Each row comes from the steps of one path. Every step used is in the known rows, and no mark comes twice. Write the path behind each row, first mark first.
Known rows:
F, V, U, Q: [-2.49 -2.81  0.18  1.29  1.19 -0.19  0.85 -0.38 -1.36  2.10  1.69  2.61
 -0.90 -2.45 -0.36 -0.71  4.53  1.86 -0.68  0.32  1.86 -1.80 -1.31  3.20
 -0.12]
M, W, J, V, F, P: [ 3.79  1.47 -0.21 -0.98  2.19  0.50 -4.53 -1.42 -0.63 -1.74  1.04  0.47
  2.10  0.20 -0.21  0.20 -0.47 -1.64 -0.56 -1.25  4.69 -1.44  0.15  1.26
  2.34]
V, U, N, J, W, M: [-1.07 -2.28  1.67 -0.26 -1.45 -1.67  2.87 -0.81  1.56  0.45 -3.26  1.28
  1.41 -2.53 -1.07  2.18  0.68 -1.80 -3.33 -0.91 -2.30  2.51 -0.94  0.85
 -1.24]
E, B, J, P, F, V, U: [-5.26 -2.52  0.06  0.25 -2.64 -0.89  0.17  2.89 -1.09 -1.29  1.26 -2.55
 -3.86  1.19  2.64 -0.64 -2.43  4.40  2.92  0.14  1.21  3.08  3.97  3.56
 -2.79]
F, V, U, N, J, W, M: [ 1.35 -3.45  0.95  1.51 -1.06 -3.97  1.59 -2.71 -0.04  0.64 -2.15  1.95
  2.70 -2.13 -1.52  3.51  2.47  0.89  0.29 -0.31 -1.11  3.25  0.65  2.40
  1.20]
P, F, V, U: [-0.75  0.60 -1.38  1.10 -1.25 -0.27  0.05  1.00  0.35  3.64  1.92 -0.52
 -0.53  0.20  1.45 -2.27 -1.10  1.45  0.05 -1.86  0.63 -0.87  0.93  2.44
 -1.45]
P, F, V: [ 2.46  1.78 -2.60  1.65 -0.28  0.67 -0.63  0.71 -0.23  3.39  2.22 -1.81
  1.29  1.06  0.67 -1.76 -1.96  0.56  0.34 -1.42  0.44  0.35 -0.13  0.61
  1.52]
N, J, P, F: [-1.66  0.85  0.74 -0.83 -0.84  2.44  0.21  0.44 -1.53 -0.99 -0.88 -2.94
  1.21  1.73  2.15 -1.42  0.10  1.06 -1.51 -3.51 -2.07 -0.17  0.11 -1.16
 -0.33]
J, P, F: [-0.88  0.62 -0.97 -0.71  0.84  1.14 -1.21  2.50 -0.41 -1.11  1.35 -1.98
 -1.17  3.68  2.07 -1.57 -4.70 -0.91 -2.58 -1.33 -1.19 -1.39 -2.40 -2.83
 -1.74]
B, J, W: [ 1.87  0.45 -0.98  1.11  2.42  2.52  0.55  2.22  0.41 -2.54 -0.80 -1.50
 -1.46 -1.34 -4.47  1.99 -1.71 -2.61 -1.69 -1.15  0.45  2.63 -1.98 -2.09
 -2.39]
N, U, V, F: [-0.12  2.53 -1.06 -0.46  2.29  1.34  1.68 -0.95 -0.36  2.45  1.17  5.31
 -3.30 -1.80  1.34 -0.17  0.77 -2.09 -1.95  3.55 -0.36 -3.73 -1.42 -3.49
 -0.37]
N, J, V, U: [-2.52  0.75  1.01 -0.94  0.06 -0.14  2.02 -1.85  0.59  0.45 -1.62  0.88
  0.79 -1.07  0.77 -0.04  5.94  1.68  0.53 -4.27 -0.46 -2.13  0.74  1.60
 -1.62]
M, W, J, P, F, V, U: [ 1.06 -0.71 -0.37 -1.67 -0.46 -0.61 -2.65 -2.07 -0.69 -2.19  1.49 -2.12
  1.41  0.66 -0.94 -2.20 -1.97  0.80 -1.20 -2.30  3.68 -2.06  0.61  2.88
 -1.33]
E, B, J, N, U, V: [-3.16 -0.62 -0.22 -0.49 -1.95 -0.57  3.59  2.39  1.37  0.78 -1.81 -1.36
 -3.15 -1.49  0.69  0.13 -1.77  1.02  2.73  4.72 -2.20  2.66  2.18 -0.89
  0.36]
M, W, J, P, F: [ 2.45  1.14 -1.22 -2.32  0.41  2.01 -2.51 -0.39 -0.15 -2.74  1.03 -3.82
  2.16  1.38 -1.48 -2.64 -4.43 -2.25 -3.68 -2.48  2.82 -1.37 -1.89 -0.16
 -0.51]
J, P, F, V, U: [-2.08 -1.42 -0.09  0.29 -0.06 -1.64 -1.41  0.71 -1.15 -0.74  1.96 -0.35
 -1.80  3.06  2.45 -1.16 -2.16  2.26  0.30 -1.29 -0.20 -2.02  0.38  0.36
 -2.44]
E, B, J, P, F, V: [-2.41 -1.49 -1.09  0.71 -1.64 -0.06 -0.40  2.73 -1.49 -1.44  1.52 -3.70
 -2.17  1.78  1.99 -0.15 -3.23  3.55  3.29  0.66  1.19  4.18  2.87  1.95
 -0.15]
M, W: [ 1.70  1.55 -3.34 -1.75  1.08 -0.44 -0.38 -0.43  0.98 -0.58 -0.37 -1.34
  0.38 -2.12 -2.24 -0.20  0.20 -3.22 -2.75 -0.08 -0.04 -0.87 -4.88 -1.57
  1.48]
F, P, J, V: [-0.16  1.25 -0.42  0.54 -0.72 -0.80 -2.63  0.87 -0.85 -2.34  0.41  0.15
  0.57  1.26 -1.01  1.66  1.33  1.88  2.60 -2.23  1.38 -0.26 -0.75  0.84
  0.04]
F, V, U, N: [-0.78 -1.77 -0.26  0.87 -0.29 -4.37  0.73 -2.52  1.20  2.64  0.43  1.15
  1.36 -0.84 -0.58  0.30  3.25  0.74  1.98  1.73 -0.21 -0.76 -0.25  1.56
  1.36]
W, J: [ 0.39  1.73 -2.61 -1.90  1.64  3.05  0.01  1.56  0.70  0.00 -1.40 -0.87
  2.65  0.64 -3.86 -1.95  1.07 -2.95 -2.25 -1.58  4.58  0.62 -2.52  1.29
 -0.78]
B, J, N, U: [-2.70 -0.87  1.76 -0.68 -3.53  1.65  3.08  2.50  3.67 -0.36 -2.94 -0.92
 -2.43 -0.04 -1.74 -0.95  1.55 -1.44  1.83  3.46 -4.30  1.50  0.73 -1.65
 -0.40]
M, W, J, P, F, V: [ 4.01  0.19 -1.42 -1.11  0.36  0.17 -3.26 -2.06 -1.21 -2.41  1.67 -3.23
  3.09  1.43 -1.77 -1.65 -2.83 -0.14 -0.98 -1.94  3.63 -0.80 -0.42  1.16
  1.35]
U, V: [ 2.56  2.18 -2.90 -0.03  4.07 -0.82  1.17 -1.26 -0.49  1.15  0.31  0.24
  0.54 -1.21 -2.05  0.39 -0.25 -1.67 -1.14  0.35  0.92 -2.84 -4.18 -4.22
 -0.64]
P, F, V, U, N, J: [-0.24 -0.09  1.62  1.56 -3.35 -0.64  1.26 -2.50  0.66  4.91  0.90 -2.13
  2.95 -1.06  2.01 -2.22  1.23  2.42  1.09 -1.89 -1.48 -0.05  3.47  2.76
  1.63]
U, N, J: [ 0.29  0.64  0.70 -0.19 -1.13 -0.01  2.23 -2.62  1.23  2.42 -2.06 -2.10
  4.48 -1.44 -0.74 -0.27  3.65 -1.54 -0.55  0.09 -2.60  0.89 -1.02 -1.10
  3.95]
B, J, P, F, V, U: [-2.49 -2.20  2.13  0.74 -2.25  0.39 -0.33  0.68  0.04 -2.32  1.36 -2.33
 -2.48  2.05 -0.06 -1.40 -0.28  2.61  2.48 -1.07 -0.01 -0.19  2.34  0.80
 -4.26]
E, B, J: [-3.65  0.15 -2.65 -0.72 -1.02  1.38  1.79  4.05  0.52 -0.29 -1.13 -2.59
 -2.42 -1.22 -0.65 -0.12 -0.16  0.09  1.12  1.26  1.69  4.77 -0.11  1.61
 -0.53]
P, J, W: [ 3.59  2.62 -2.74  0.42  3.44  2.78  0.01  1.27 -1.09 -1.96  0.95  0.36
 -0.32 -1.33 -2.96  1.91 -2.17 -1.31 -2.90 -2.96  1.37  1.90 -2.53  0.21
 -1.50]

Which path is each row?
[-0.39  1.51 -0.03  0.49  0.80  2.73 -2.83  2.76 -2.09 -0.22  0.94  2.42
 -2.03  0.19  2.35  0.34  1.35  0.31  0.42  0.55  1.77  1.14  0.79  1.39
  0.85] -> V, F, P, J
[-1.64  0.20  1.12  0.47 -2.63 -1.44 -0.43  1.05 -0.52 -0.82 -1.70  0.86
 -0.83 -0.20 -0.60  1.12 -0.01  1.94  2.77  2.68 -2.49 -0.92  0.66 -1.59
  0.74] -> F, P, J, N, U, V
[ 3.21  1.02 -0.57 -2.23  0.15 -0.21  0.70 -2.66  1.70 -0.16 -1.47 -0.88
  2.24 -1.86 -2.97 -1.51 -1.32 -2.64 -1.49  2.13  0.24 -2.36 -1.07 -1.65
  1.69] -> M, W, J, N, U, V
[ 2.52 -1.68  1.42  2.30 -2.70 -1.34  1.18 -1.29  0.24  2.88 -0.15 -0.61
  2.75 -1.20  0.71  0.91 -2.74  1.02 -1.27 -2.33 -1.72  3.33  2.28  2.52
  0.49] -> P, F, V, U, N, J, W, M
[ 0.74 -0.12  2.94  0.28 -0.28  2.15  2.66  0.13  1.95  0.99 -0.72  1.37
 -3.10 -0.85  0.87 -0.78  0.51 -1.11  2.04  4.93 -3.37 -0.50  2.71 -3.17
 -0.23] -> B, J, N, U, V, F
[-1.18 -1.06  0.23 -0.87 -0.02  0.76 -1.80  0.40 -0.93 -1.14  1.13 -0.98
  1.15  3.37 -0.13 -2.75 -1.63  1.55 -0.37 -2.75  4.21 -1.19  1.72  3.09
 -3.33] -> W, J, P, F, V, U
[-3.12 -0.71  0.26 -0.91 -0.54 -2.17  1.82 -0.46  2.81  2.47 -0.63  0.56
 -0.04 -1.07 -0.34 -0.92  0.89 -2.17 -1.78  1.17 -1.31 -1.73 -2.06 -0.17
 -1.07] -> V, U, N
[ 0.86  0.61 -0.65 -2.81 -1.69  0.84  0.38 -0.41  2.55 -0.54 -2.35 -0.98
  1.68 -1.04 -2.60 -1.96 -0.43 -3.29 -2.01  1.83 -0.31 -0.48 -1.04  0.25
  2.06] -> M, W, J, N, U
[ 0.79 -1.74  1.01  1.94  0.81 -3.42  0.83 -3.73 -0.67  1.50 -0.82  0.98
  2.45 -2.58 -0.94  2.58  3.08  1.67  0.76 -0.83 -0.77  0.84  1.68  1.86
  1.89] -> F, V, U, N, J, W
[ 1.44  0.13  3.45  1.27  0.08 -1.24 -1.32 -3.23 -0.25  1.75 -0.14  0.49
  3.48  0.29  3.57  1.58  3.06  0.43  1.96  0.13 -1.83 -0.09  2.49 -0.79
  5.33] -> U, N, J, V, F, P
[ 1.01  1.10  1.12 -0.54 -0.26 -0.71  1.38 -3.03  2.28  0.42  2.27  0.68
  0.83 -0.27 -0.17 -0.47  1.68  0.83  1.16 -2.26  0.18 -2.17  0.42  1.96
 -1.62] -> P, J, V, U, N
[ 1.48  0.70  0.16  0.12  0.59  1.19  0.96 -0.27  2.25 -1.65  0.39 -1.54
 -0.20  0.62 -2.64  0.30  1.99 -0.71  2.31 -1.58  0.61 -0.01 -0.91 -1.29
 -1.71] -> B, J, V
[ 3.24 -0.59 -3.33  0.07  2.70 -0.20  0.53  3.40  0.17 -1.96 -2.14  2.07
 -0.40 -0.27 -3.21  3.92 -4.37 -4.34 -5.02 -0.75  0.05  3.95 -5.71 -1.89
 -1.55] -> J, W, M
[ 1.67  1.21 -0.56  1.31  4.29 -0.65 -2.34  0.20 -2.64  1.20  0.98  2.63
 -1.21 -0.57  1.83  1.39 -0.56 -0.61 -0.08  2.31  1.62 -2.40 -1.12 -3.54
  0.80] -> U, V, F, P
[-1.19 -0.37  1.78  0.48  0.43 -1.49 -0.22  1.26  0.05  1.81 -1.30  3.69
 -2.67  0.37  3.47  0.89 -1.27 -0.47  1.19  5.74 -3.92 -2.18  1.27 -3.84
  2.17] -> J, N, U, V, F, P
[ 4.41  1.39  0.41 -1.95  1.82  1.41  0.00 -2.65  0.92  0.82 -0.09  1.28
  0.76 -1.76  0.09 -1.80 -1.37 -2.76 -1.80  3.20  0.69 -2.44  0.92 -1.16
  2.39] -> M, W, J, N, U, V, F
[ 1.59  0.59  0.08  0.99  0.40  0.54 -0.29  0.73 -2.20 -1.52  0.13  6.45
 -3.36 -2.01 -0.28  3.83 -2.65 -0.78 -2.01  2.42  0.28  0.59 -0.57 -1.70
 -1.70] -> N, U, V, F, P, J, W, M
[-1.16  1.25  0.07 -1.36 -2.57  1.94  2.61  1.54  1.99  0.35 -1.27  0.84
 -1.31 -0.02 -0.21 -1.20  1.14 -0.14  0.66  1.63 -3.46  0.58  0.18  0.62
  0.37] -> P, J, N, U
[-4.07 -1.38  1.77  0.64 -1.87 -0.56  0.53  3.60 -0.61  0.67 -1.31  0.76
 -4.67 -0.97  3.88  1.09 -2.03  2.07  3.69  6.30 -1.61  3.01  4.88 -0.42
  1.67] -> E, B, J, N, U, V, F, P
[ 1.08  1.00  0.16  0.90  3.33 -0.55 -3.42  0.99 -0.85  0.05  1.66  3.20
 -1.45  2.16  3.57  1.64  0.09 -0.27  1.18  0.01  1.15 -1.56  0.01 -0.95
  1.66] -> J, V, F, P
[-0.68 -0.13 -1.33 -2.43  2.33  1.58 -1.32  1.23 -0.62 -3.62 -1.16 -0.64
  1.60  3.28 -2.60 -1.06 -0.06 -1.87 -1.94 -1.31  3.79 -0.56 -2.65 -0.22
 -1.81] -> W, J, P
[-3.07  0.36  0.59  0.10 -1.56 -1.60 -2.06  1.04 -0.30 -2.16  0.21  1.21
 -1.14  0.48 -0.34  1.22  2.14  2.76  2.45 -2.68  1.53 -1.38  0.40  2.44
 -2.63] -> F, P, J, V, U
[ 0.28 -0.26  0.15  1.53 -2.01 -1.74  0.33 -1.09  1.36  4.81  2.40 -1.39
  1.38  0.15  1.73 -2.12 -1.85  0.76  0.40 -0.26 -0.77 -0.75  1.58  1.58
  0.73] -> P, F, V, U, N
[ 2.45 -0.25 -0.30  1.25  1.43  2.07 -2.95  3.97 -2.56 -2.26  0.05  3.95
 -2.19  0.01  1.07  3.44 -2.66 -1.13 -1.92  0.15  1.57  4.43 -0.40  1.22
 -0.35] -> V, F, P, J, W, M
[ 0.83 -0.40 -1.12  0.70  0.87 -0.84 -2.04  0.54 -1.63 -0.87  2.17 -1.46
 -0.04  3.87  1.76 -0.65 -2.96  1.53  0.35 -0.80 -0.36 -0.94 -0.74 -1.33
  0.18] -> J, P, F, V
[ 3.54  1.12  2.58  0.58  1.69  0.36  0.96 -4.40  0.86  2.88  0.72  0.62
  3.66 -0.18  3.38  0.25  3.28 -0.78  0.73 -0.43 -1.91 -0.57  1.88 -0.90
  4.79] -> U, N, J, V, F
[ 1.65 -1.05  2.34  1.22 -1.72 -1.47 -0.02 -3.99 -0.85  1.21  0.47 -3.21
  4.61  1.63  2.02 -0.33  0.63  1.98  1.60 -0.52 -2.99  0.48  1.94 -0.95
  4.30] -> U, N, J, P, F, V
[-1.97 -1.41  0.68 -0.77  0.09  1.18  0.15  1.55  0.37 -4.75 -0.94 -2.02
 -2.04  1.98 -2.49  0.20  1.09 -0.69  0.93  0.36 -0.39  0.54 -1.91 -2.55
 -2.85] -> B, J, P
[ 0.55 -1.30  0.97  1.20 -1.40  1.12 -0.87  0.59 -0.49 -2.47  1.59 -3.42
 -0.76  2.76 -0.73 -0.83 -1.29  1.77  2.72 -0.69 -0.19  1.05  1.25 -0.91
 -1.61] -> B, J, P, F, V
[-1.12  2.19  0.24  0.26 -0.26  1.17 -0.30 -0.43 -1.96  0.53  1.16  4.86
 -3.26 -1.84  0.91  0.66  1.34  0.56  0.25  2.82  0.52 -2.69  0.58 -1.34
 -0.56] -> N, U, V, F, P, J
[-2.54 -0.25  0.27 -1.37  0.58  0.86  0.55 -0.28 -1.71 -2.90 -2.65 -0.93
  0.74  1.10  0.14  0.55  4.10  0.74 -0.64 -2.03 -1.60 -0.16 -1.53 -1.42
  0.11] -> N, J, P
[-2.24 -1.08 -1.83  0.35  0.54 -2.72  0.42 -0.23 -0.07  1.31 -0.07  2.07
 -0.86 -0.82 -0.99  0.20  4.20  1.47  1.59 -0.04  1.31 -0.92 -0.77  2.49
 -0.96] -> F, V, U
[-1.68 -0.57  1.61  0.20  0.58 -0.98  2.07 -1.68  0.84  1.28 -1.99  0.30
  1.24 -2.89 -0.51  1.35  1.21 -1.11 -2.86 -1.52 -2.12  0.06  0.07  0.22
 -0.50] -> V, U, N, J, W
